Each row was made from one walk, in order. Every step used is in the known rows, and no mark comes twice. Write each row's walk.
Known rows:
vibet, fozi, zorag: [ 10 -14 -15   5  -9  10  16  -7  11   0 -28   6 -28  11  16  27 -39  -1
   4  -3 -43  12 -18 -22  50  13  -2  15  20  38  14  17 -22  18 -20  -5
   0   3  26  -8 -28   1  33  47  10  13   0  12 -35 -16  12 -23 -16  -3
  20  10  -6  21  -5   0 -26]
rezol, vibet, fozi, tegatol: [ 11  10   7   3  -8  52   5   5  -9  10 -28   9 -53   9  32  -9   0   8
  24 -16 -31  44   1 -40  44  13  15  18  -7  39  -2  -6 -10  17 -16 -12
  12  -7  23  20 -12 -21  23  29   7  -6 -11  16 -12 -18 -16 -25 -18 -15
  25  23 -40   7   0   6 -24]
fozi, tegatol, lupi, nesov, fedag: [ 17  14  25  31 -10  28   3 -22  -5  -9 -24  19 -67  -1  28 -15  -6  -6
  12  11   5  15  14   1  67   1  10   9   9  30 -18   7 -41  14  27 -37
  12   0  15   1 -28 -13  40  37  15  37  -4  22 -26  11 -18 -35  -9  -6
  28   5 -37  25  11   9  -2]
fedag, nesov: [  3  -7  -5  24  -7  30 -17  -6  -3   1 -36  10 -52  -4  30  -9  -9 -10
   1  -7 -14   9 -10  27  28  -2   6  16   4  30 -10  -1 -12 -12  -7 -23
   6 -16  24   8 -22  -2  39  34  22  29 -10   5 -27 -24   8 -22 -16 -10
  22  13 -22  13  -8  20  -5]
lupi, tegatol, fozi, zorag, fedag, nesov: [  9  -7 -10  38  -2  34 -16  -3   0 -11 -47  24 -60  -3  31   8 -28 -20
 -27  14 -39  12   2  -4  39  17  13   3  -7  43 -25  18 -30  -5  -5 -28
  26 -37  58 -18 -51  23  45  25   7  36  -1  23 -29 -18 -11 -12 -23   6
  -7  15 -22  10 -13  -3 -19]
rezol, vibet, fozi: [  8   1   3   6 -14  30  -9  -4  -2  15 -37  -5 -63  12  28  -8 -23   6
  20 -25 -38  31  -8 -38  32  14  15  14  -7  25   2   1 -14  14 -23 -10
   8  -2  25  22 -18 -11  21  29   5  -4 -13   7 -11 -30  -3 -14 -23   1
  19  25 -21  23  -9  13 -28]
fozi, vibet, firaraz, nesov: [ 14 -23  19  39 -16  26  18  28  16 -20 -29   2 -45   8  43 -20 -33  -8
   6 -25 -26  -1  -7 -19  66  -6  22  39   1  23 -30  -2 -12  21  -7 -13
  10 -25 -10  13 -22   9  24  37  -6  15   9   1 -17   7  -7 -34 -27  15
  28  -3   0  -8 -19   5 -20]
firaraz, nesov, lupi, tegatol, fozi, zorag: [ 20  -1 -20  33   7  32  -6  -3  -2 -33 -34  21 -84 -10  14  -3 -13 -20
 -11  10 -32   7  19 -13  76   8   6  29  22  38  -8  -3 -28   6  18 -49
  18  -3  43  -3 -28  -9  19  16   9  33  -9  15 -33  -3 -13 -17 -37   6
  16  16 -27  12   1  13 -27]
fozi, vibet, firaraz, nesov, lupi, tegatol: [ 14  -3  10  29 -22  27  20  22  -6 -25 -35   4 -72  -4  41 -19 -12 -21
   1 -19 -31   3   2 -29  72  -8  24  36  15  34 -23   3 -21  12  10 -29
  14 -30   3  16 -25   5  24  12  15  19   0  10 -20   6 -15 -29 -33  18
  24  -9 -19  -3 -14  -9 -26]
rezol, vibet, firaraz, nesov, lupi, tegatol, fozi: [ 12  13   6  37  -8  45 -18  14  -9 -17 -45  12 -93   7  34 -38 -10  -7
  -1 -36 -36  16  26 -40  46  10  21  24 -14  22 -40  -6 -15  17   9 -29
  20 -20  23  21 -22 -10  15  -2   3  13  -4  19 -16   1 -21   2 -37  12
  11  19 -34  11  -3  17 -36]
tegatol, fozi, zorag, fedag, nesov: [ -7 -16 -14  38   8  32 -18   1  21  -6 -51  13 -55  11  34   5 -39 -11
 -20  15 -44  -4   7   2  27  17   6  18 -12  41 -23   7 -27   7 -17 -11
  23 -25  44 -24 -43  19  32  51   3  31   1  10 -37 -10  -3 -18 -19  -4
   3  16 -32  21  -8  20  -5]
rezol, vibet: [ 10  16   8  14  -1  32 -13  -8  -1   5 -31  -4 -56  -1  28 -15 -23  -1
  17 -31 -13  15   8 -16  24  12  10  31 -12  15 -24 -11 -16  10 -11 -16
  11 -14  18  20 -23  -5  29  22  -2   0  -4   1  -3 -14 -18  -7 -14  11
  17  23 -23  12 -17  17  -8]
fozi, zorag: [ 16   2 -12  14   5  10   7 -16  10  -9 -23   9 -31  -2  14  23 -42  -9
   1  -6 -16   1  -4   7  49   8 -11  38  16  27 -14   6 -24  15 -15 -12
   5  -9  24 -13 -36   5  39  40   3  24   6   5 -28   5  -2 -13  -5   3
  23   9  -7  19 -13   6  -8]
zorag, fozi, vibet: [  2 -13  14  11  -5  22  12  23  15  -3 -27 -11 -45   6  30 -17   2  10
  -3   3 -41  14  -8 -25  58   9   4  13  22  32   0   1 -18   1 -19 -19
 -13 -27  10  -1 -28  18  36  34  -8   2 -13   8  -5 -14 -13 -46 -19   9
  19  -2 -14  13 -14  10 -16]
vibet, firaraz, nesov, lupi, tegatol: [ 24  -1  -2  26 -17  24  -1  21 -11 -24 -37  25 -67  -4  35 -21  -1 -22
   4 -21 -23   1  10 -15  64  -9  12  23  13  18 -20   2 -18   6  24 -31
  11 -15  11   3 -18  -9  24   2  12  29   5  15 -33   7  -3  -5 -36  12
  24  14 -18  11   4   7 -30]
rezol, vibet, firaraz, nesov, lupi, tegatol: [ 23  19   9  29 -18  36 -20  24 -20  -8 -42   9 -85  -9  42 -30  -9 -17
   8 -39 -19  22  22 -32  53   0  14  31  -2  18 -31 -15 -14  15   5 -26
  18 -18  13  29 -20 -11  17   2  17  11  -1  10 -19   3 -12   1 -34  16
  22  17 -32   7  -6   3 -35]
rezol, vibet, fozi, zorag, fedag, nesov, lupi: [ -7   2 -21   5 -22  21 -30  21  -9  32 -59  -7 -87  11  44   7 -36 -19
   7 -12 -58  26   7 -32  38  16   8  25  -7  50   3 -12 -24   2 -30  -8
  29  -4  34  23 -22  -4  11  54  46   0  -3   5 -36 -17  14 -20 -24  -9
  26  10 -55  39  -9  -3 -24]
zorag, fozi, vibet, firaraz, nesov, lupi: [  6 -14  10  21 -14  20  10  52   9 -14 -36  -5 -75  10  40 -34   9   3
  -2  -7 -52   8   7 -37  72  -4   7  25  24  33   1  -9 -14  11  -5 -19
  -5 -18  -1  10 -15  14  16  30   3   5 -10  14 -19   3  -4 -39 -31   9
  33 -11 -24  20   0  10 -32]
vibet, fozi: [  9 -21  -6   1  -3  25  10  -9  11   1 -30  10 -39  18  20   6 -17   7
  12  -3 -40   9 -23 -25  42   6  13  -3  12  25   6  18 -16   9  -4 -13
  -4   0  26  -6 -17  -9  32  32   7  12  -8  11 -24 -30   6 -22 -23  -3
  19  21 -10  21   1  17 -21]
zorag, fedag, nesov, lupi, tegatol, fozi: [ -7   1 -16  24  -6  42 -35   9  -6  -4 -61  18 -90   7  46 -15   2 -25
 -17  19 -44   1  15  -7  33   6  18  -2 -12  40 -14  10 -34 -23  23 -38
  27 -34  52  -9 -30  11  28  18  33  32 -17  19 -31 -24  -8 -17 -28   6
   0  25 -54  21  -4  12 -12]
fozi, tegatol, lupi: [ 21  18  18  12  11  36  11 -21 -10  -7 -23  21 -42  -5  23 -19   1   0
  11  16   6   2  12   0  66  12  -3  20  18  28 -26  -1 -22  17  17 -22
  15 -10  20 -26 -19 -16  49  23  -8  28   2  31 -23   0 -22 -17  -3  -9
  19  17 -28   3   8  16   9]
fedag, nesov, lupi: [ -3   6 -17   6  -4  26 -17  -8 -10   0 -47   4 -81  -3  30 -13   2 -14
   4  -2 -27   2   8  24  32  -8  -1  26   8  41  -5 -10 -24 -15  12 -29
   6  -8  24   9 -16  -9  22  23  45  28 -12   6 -32 -21   8 -25 -21  -8
  25   5 -46  25  -3  18  -4]
nesov, lupi, tegatol: [ 12  24  -7  -3  -3  24   2 -19 -14 -20 -32  11 -71  -4  22  -7   5 -14
   4  -1 -24   1   7  -7  50  -4   6  18  16  28  -7  13 -37  -8  32 -41
   5 -16  33  -8 -29  -9  39  -7  26  25 -16  14 -18 -16 -16 -12 -24  16
  10  14 -33  16  -4   1 -16]
zorag, fozi: [ 14  -3   4   8  -1  21  -8  14   8  -5 -25   5 -44   4  26 -16  11  12
  -3   6 -31   8  -5 -17  43   8  -4   2  27  16  -1   3 -13  -5  -7 -21
 -16 -14  20 -11 -24  12  37  21 -15   7  -9  13 -15 -18  -4 -23 -19   5
  18  19 -10  23   2  23 -14]
tegatol, lupi, nesov, firaraz: [ -7   1  14  31 -11  12   7 -39  12  -5 -42   1 -62  -6  24  -3 -37  -6
  -1  11  22  -8   6  -2  48   4   3  -7  26   7 -41  15 -33  31  13 -26
   3   1  10 -12 -44   4  48  30  -5  44 -17  12 -12 -17  -7 -20  -6  11
   6  -1 -13  57   3  28  -3]
fedag, nesov, lupi, tegatol, fozi, vibet, firaraz: [-16   5   4  26 -11  41  10   3  -3 -15 -55   0 -83   4  41 -26  -3  -5
 -18 -17 -49   8   5  -1  42   2  17  17 -13  50 -30  12 -32   3  11 -26
   8 -37  27   5 -31  11  30   7  37  28 -20  23 -20 -21 -14 -31 -32   1
   3 -15 -38   8 -10  -2 -25]
fedag, nesov, firaraz: [-25   4  -8  28 -13  33   5  -9   5   2 -39  10 -52  -3  38  -6  -5 -15
  -1   1  12   1  -5  19  32  -6   9   5   5  24 -18   8 -11   1 -14 -13
  10 -13   7   7 -23  -2  44  33  17  37 -21   7 -27 -40  -3  -8 -19 -12
  24  14 -22  20  -7  19  -3]

Write each row's walk:
[  3  -4  16  30   3  37  22 -21   7 -25 -30   5 -59   6  21 -11 -16   3
 -16   1 -37   7  -5 -25  51  15  27   6  -1  31 -21  27 -31  11   5 -35
   4 -43  35  -7 -45  18  42   5 -12  20 -21  19   2 -25 -39 -26 -24  17
  -7   8  -9  -8 -21   0 -19]	lupi, tegatol, fozi, vibet
[ 23   3  22  21  -6  29   8 -23  -6  -6 -24  19 -61 -14  25 -10  -9   1
   7  11   4  16  13   8  55   2  -4  12  22  30 -38   1 -30  17  22 -30
   4  -3  18 -19 -33 -15  42  30  -1  36  -5  24 -18   5 -17 -41   0  -5
  15  -2 -26  24  12  20   1]	fozi, tegatol, lupi, nesov
[ 17   6   7  24 -10  34 -19  26  -9  -1 -41   2 -83   1  40 -32 -19  -9
  18 -42 -21  12  23 -31  37   1  10  41  -6  15 -27 -21 -12  15  -2 -17
  21  -6   4  28 -11 -15   5  16  10   7   0   2 -21   7  -5  -6 -31  14
  27  15 -38  14  -8  18 -24]	rezol, vibet, firaraz, nesov, lupi
[  0  14 -13  10 -12  28 -21  -4 -24  -5 -46  10 -83  -9  29 -11   5 -17
  -3  -1 -28  10   5  21  41  -4   8  18   9  43  -6   2 -29 -19  18 -44
  11 -16  33   9 -23  -4  32   8  47  33 -16  13 -28 -30  -2 -17 -25  -2
  14   7 -38  16  -6   3 -12]	fedag, nesov, lupi, tegatol
[  6  15 -22  17   8  29  -9  -7   0 -25 -45  15 -85   8  26   5 -15 -15
 -15  18 -47  -2  20 -23  55  13   8  15   6  37 -10  14 -45  -4  22 -34
  22 -26  55 -24 -46  14  31  13  15  25  -7  19 -26   1 -22 -13 -26  16
  -1  15 -45  21  -6  -1 -16]	nesov, lupi, tegatol, fozi, zorag, fedag
[ 13  -6 -17  18  -3  13 -10  11  12  -3 -32  16 -36   4  31  27 -47 -23
   2   7 -23  -4  -2  -8  42   9  -4  31   8  22 -13   5 -28   1 -14  -6
  25 -23  29 -26 -39  19  43  53   0  23  16   2 -34   9  -1 -16  -9  11
  22  20 -17  20 -13   1  -1]	fozi, zorag, fedag
[ 11 -12  -1   2  -4  42  25  -2  -2  -5 -22  21 -30  13  28   0  13  11
  17   6 -33  29 -10 -24  53   3  13   5  14  41  10  12 -15   7   1 -12
   3  -8  24 -13 -14 -22  28  33   0  12  -8  27 -25 -15  -4 -31 -17 -19
  26  18 -24   6  11  10 -19]	vibet, fozi, tegatol
[-14  -6 -14  33 -10  44 -13  15  -3  -8 -61   6 -93   9  49 -17  -7 -22
 -16  12 -56   3  11 -16  46   8  29  13 -11  49 -15  13 -37 -20  10 -37
  31 -43  40  -1 -35  18  32  26  34  27 -22  10 -21 -20 -18 -37 -31   8
  -1   6 -54   9 -13   1 -11]	zorag, fedag, nesov, lupi, tegatol, fozi, vibet
[ -4   7  20  27  -8  30  19   6   3  -5 -30  15 -57 -11  33 -21  19   9
  -8  31   8  23  13 -15  67   7 -10 -13  40  31 -23   4 -24  17   3 -25
 -12  -2  11 -23 -33  -3  43  31 -15  25 -24  36 -13 -10 -19 -30  -7 -12
  19  -3 -25  45  23  26 -14]	zorag, fozi, tegatol, lupi, nesov, firaraz
[  6  -3  -9  22  20  32  11 -24  28 -19 -32   8 -42  16  10   9 -38   7
 -12   3 -35  -4   2   0  35  20  -4  25   1  29 -21  12 -32  25  -9  -9
   3 -14  39 -18 -44  11  36  36 -13  22  -4  12 -20  -8 -13 -16 -15   2
   6  14  -9  14  -9  21 -12]	tegatol, fozi, zorag
[  8  -8  23  42 -28  18  11  47  17 -11 -28   2 -51  18  47 -38  -1  -2
   4 -14 -43  13   0 -40  79   1  19  14   2  28   5   4  -5  12 -19 -16
   0 -22 -10  26 -15  19  25  44   0   9   3   9 -29   5  -4 -35 -36   8
  37   5 -21   6  -5  -1 -32]	zorag, fozi, vibet, firaraz, nesov, fedag
[ 11  -1  16  21 -21  24  10 -16   1   0 -30  19 -62  15  28  -9 -10   5
  16  11 -20  27   0 -27  75   9  15 -14  15  40  10  21 -28  22  16 -27
   4  11  17   4 -18 -19  32  39  18  26 -12  28 -37  -8  -1 -40 -19 -15
  27   9 -37  33  21   2 -23]	vibet, fozi, tegatol, lupi, nesov, fedag
[-22 -10 -15  34 -19  32 -11  11   7  10 -52  16 -59   4  52  -3  -9 -32
  -4  19   2  -5   4   2  29  -4  15   0  -5  22 -23  10 -21 -10 -12 -13
  31 -27  17  -8 -27  15  46  45  18  33 -11  10 -30 -31   1  -9 -20  -3
  22  27 -34  28  -6  18  -2]	zorag, fedag, nesov, firaraz
[ -6  -5   9  21 -15  31  31 -13   5  -2 -34  18 -47   4  29  -1  -8   7
   7  21   2  23  -2 -26  66   6   8 -18  31  38 -16  22 -27  34   3 -16
   0   9  12 -15 -27 -15  39  33  -1  24 -23  35 -23 -22  -9 -32 -12 -18
  23   1 -28  41  19  17 -19]	vibet, fozi, tegatol, lupi, nesov, firaraz
[ 18  -4  22  17  -4  24  -3  11  -5  -3 -27  14 -54 -12  27 -21  12  13
  -4  22 -15  25  12 -11  62  11 -13  -8  33  36 -19  -6 -19   7  12 -31
 -10  -3  20 -16 -30  -3  40  30 -10  25 -13  32 -17   1 -12 -42  -8 -10
  13  -4 -26  36  22  25 -12]	zorag, fozi, tegatol, lupi, nesov
[ 11 -19  16  52  -8  42  16   6   7 -34 -33  17 -55   2  29 -25 -17  -4
 -15 -15 -35   6   0 -30  65   9  32  10  -8  25 -37  18 -21  22   5 -34
  10 -39  23   1 -38  15  35   8 -17  25 -10  23 -10  -9 -28 -23 -38  16
  -1   8  -1 -10 -16   3 -33]	lupi, tegatol, fozi, vibet, firaraz, nesov
[-20 -15 -31  27 -24  22   6  17  14  17 -49   9 -41  15  44  24 -35 -24
  -5  17 -26  11 -10 -20  48   8  10   2  14  44   4  21 -21   8 -36   4
  22 -11  20  -8 -28  11  38  60  24  23  -8  15 -42 -32  16 -16 -23 -16
  26  14 -26  36  -1   1 -24]	vibet, fozi, zorag, fedag, nesov, firaraz
[ 22  -2 -11  17   3  25 -12   4  -5 -17 -30  16 -86   1  21 -15  -1 -18
  12   5 -19  -3  13  -4  61  -8  10  30  26  23   4 -15 -20  -6  21 -43
  13   6  20  13  -8 -20  13  27  13  28  -7  -5 -33  -2   1 -18 -27   1
  34  22 -30  19   3  26 -16]	firaraz, nesov, lupi
[  2 -14 -11  26 -13  31 -36  22   0  12 -51  19 -59   4  48  -6 -13 -24
   0   7 -22   0  -2   7  26   0  14   6  -8  27 -15   2 -22 -20   0 -19
  30 -33  30 -10 -25  13  42  43  18  30   0   2 -34 -20   7 -18 -17   2
  17  25 -31  17  -7  13   1]	zorag, fedag, nesov
[ 11  -8  14  26 -22  22   9  47  -7 -16 -35   2 -73  -2  41 -34  16  -7
  -8  -5 -49  18   7 -42  80   2  13  15  23  36  -5  -1 -18   1  -1 -31
  -5 -30   6  11 -22  13  23  14   7   9  -8  21 -17   1 -10 -33 -35  13
  20  -9 -20   7  -1  -2 -36]	zorag, fozi, vibet, firaraz, nesov, lupi, tegatol
[ -8 -17   5  34   7  43  25   9  27 -32 -44  -1 -80  22  30 -30 -18   3
  -5 -13 -51 -13  11 -30  55   3  21  30  -8  33 -27   6 -26  27   7 -21
  10 -25  10   3 -26   8  10  24  -3  18 -13   6 -15   0 -17 -30 -32  11
  14   0 -30   7  -8  23 -23]	tegatol, fozi, vibet, firaraz, nesov, lupi
[ 22  -7 -23  42   0  27 -22  14  -5 -28 -40  28 -91   2  28  -2 -14 -30
 -13  23 -36   0  23 -29  74   9  11  19  10  39  -5  -6 -32  -7  18 -47
  32 -15  48  -8 -33   0  21  27   6  33   2  10 -37   2  -8 -11 -34  11
  11  25 -35  17  -1  10 -22]	firaraz, nesov, lupi, tegatol, fozi, zorag, fedag
[  1  -8  21  21 -12  28  32   7  21 -16 -34  -5 -34  13  35 -12 -29   2
   6 -31 -29  -4 -10 -18  42  -2  12  35  -7  21 -35  16 -24  24 -12  -1
   3 -34  -8  -3 -30  23  36  27  -1  10   3   7 -12   2 -17 -31 -17  15
  21 -12  -5  -4 -21  -4 -12]	fozi, vibet, firaraz
[ 20  -1 -10  29   2  36  -9  -7  -8 -32 -33  23 -92   0  16 -21  10 -16
  -5   8 -31   4  18 -15  68   5  18  14  15  29  -9   0 -22  -4  30 -56
  13  -7  40   4 -20 -16  18   6   4  31 -13  15 -24 -15 -14 -12 -38   6
  15  26 -31  15   3  23 -25]	firaraz, nesov, lupi, tegatol, fozi
[-10  -5 -21  26  10  33 -18  -3  17  -8 -58  10 -77  17  33   3 -26 -13
 -17  16 -54  -9  16  -1  35  13  -1  21 -10  46 -14   2 -36  -1  -3 -15
  25 -16  48 -19 -40  16  21  42  20  28  -9   9 -40  -8  -5 -21 -23  -6
   5   9 -46  30  -6  21  -7]	tegatol, fozi, zorag, fedag, nesov, lupi
[ 28   3   2  46 -14  21 -14   0   7 -15 -19  19 -55   9  28 -18  -9 -22
  21  -3  -8   7   8 -11  73  -8  24  21  -1  18  12   1 -13  -2   6 -40
  22   2   9  32  -4 -15  28  43  11  29   8  -8 -38  -6   1 -10 -37   4
  49  35 -23  11  -2  11 -17]	firaraz, nesov, fedag
[ 17  11  28  29 -15  22  -6   4   0  -4 -24  16 -64   0  30 -26  16   8
   0  18 -15  26  15 -14  74   7   1  -5  22  37  -1   6 -25   9  10 -30
  -7  -2  18  -2 -23  -3  40  33   5  26 -11  25 -26   1 -11 -38 -14  -5
  30   3 -38  39  19  12 -14]	zorag, fozi, tegatol, lupi, nesov, fedag
[ -3  10   0  15   6  38  20 -19   4 -28 -39  -3 -87   9  18 -19  -1   0
 -11   5 -45  -2   9 -22  55  11  20  19  10  39 -15  17 -42   5  24 -41
   4 -26  38  -2 -33   6  27  -1  18  19 -27  14  -8 -18 -37 -31 -26  16
  -2   0 -39   6 -11   3 -17]	nesov, lupi, tegatol, fozi, vibet
[  8  21 -18  11  12  33   9 -27   1 -29 -37   9 -75   5  10   5 -13  -5
 -15   8 -39   1  13  -5  52  13  -2  24  12  37 -13  16 -43   6  18 -37
   6 -16  50 -20 -42   4  30   1  19  26 -16  20 -23  -6 -23 -14 -22   8
   2   8 -35  16  -2   3 -22]	nesov, lupi, tegatol, fozi, zorag
[ -6  10   6  17   2  42  28  -8   8 -30 -46   2 -78  11  27 -18  -6   3
 -12 -15 -46  -3   7 -28  49   6  18  18   1  33 -31  24 -38  16  23 -30
   5 -34  23  -9 -37  13  27  -8  13  17 -18  21 -11  -7 -32 -19 -29  17
  -5  -6 -31   5 -10  -3 -25]	nesov, lupi, tegatol, fozi, vibet, firaraz
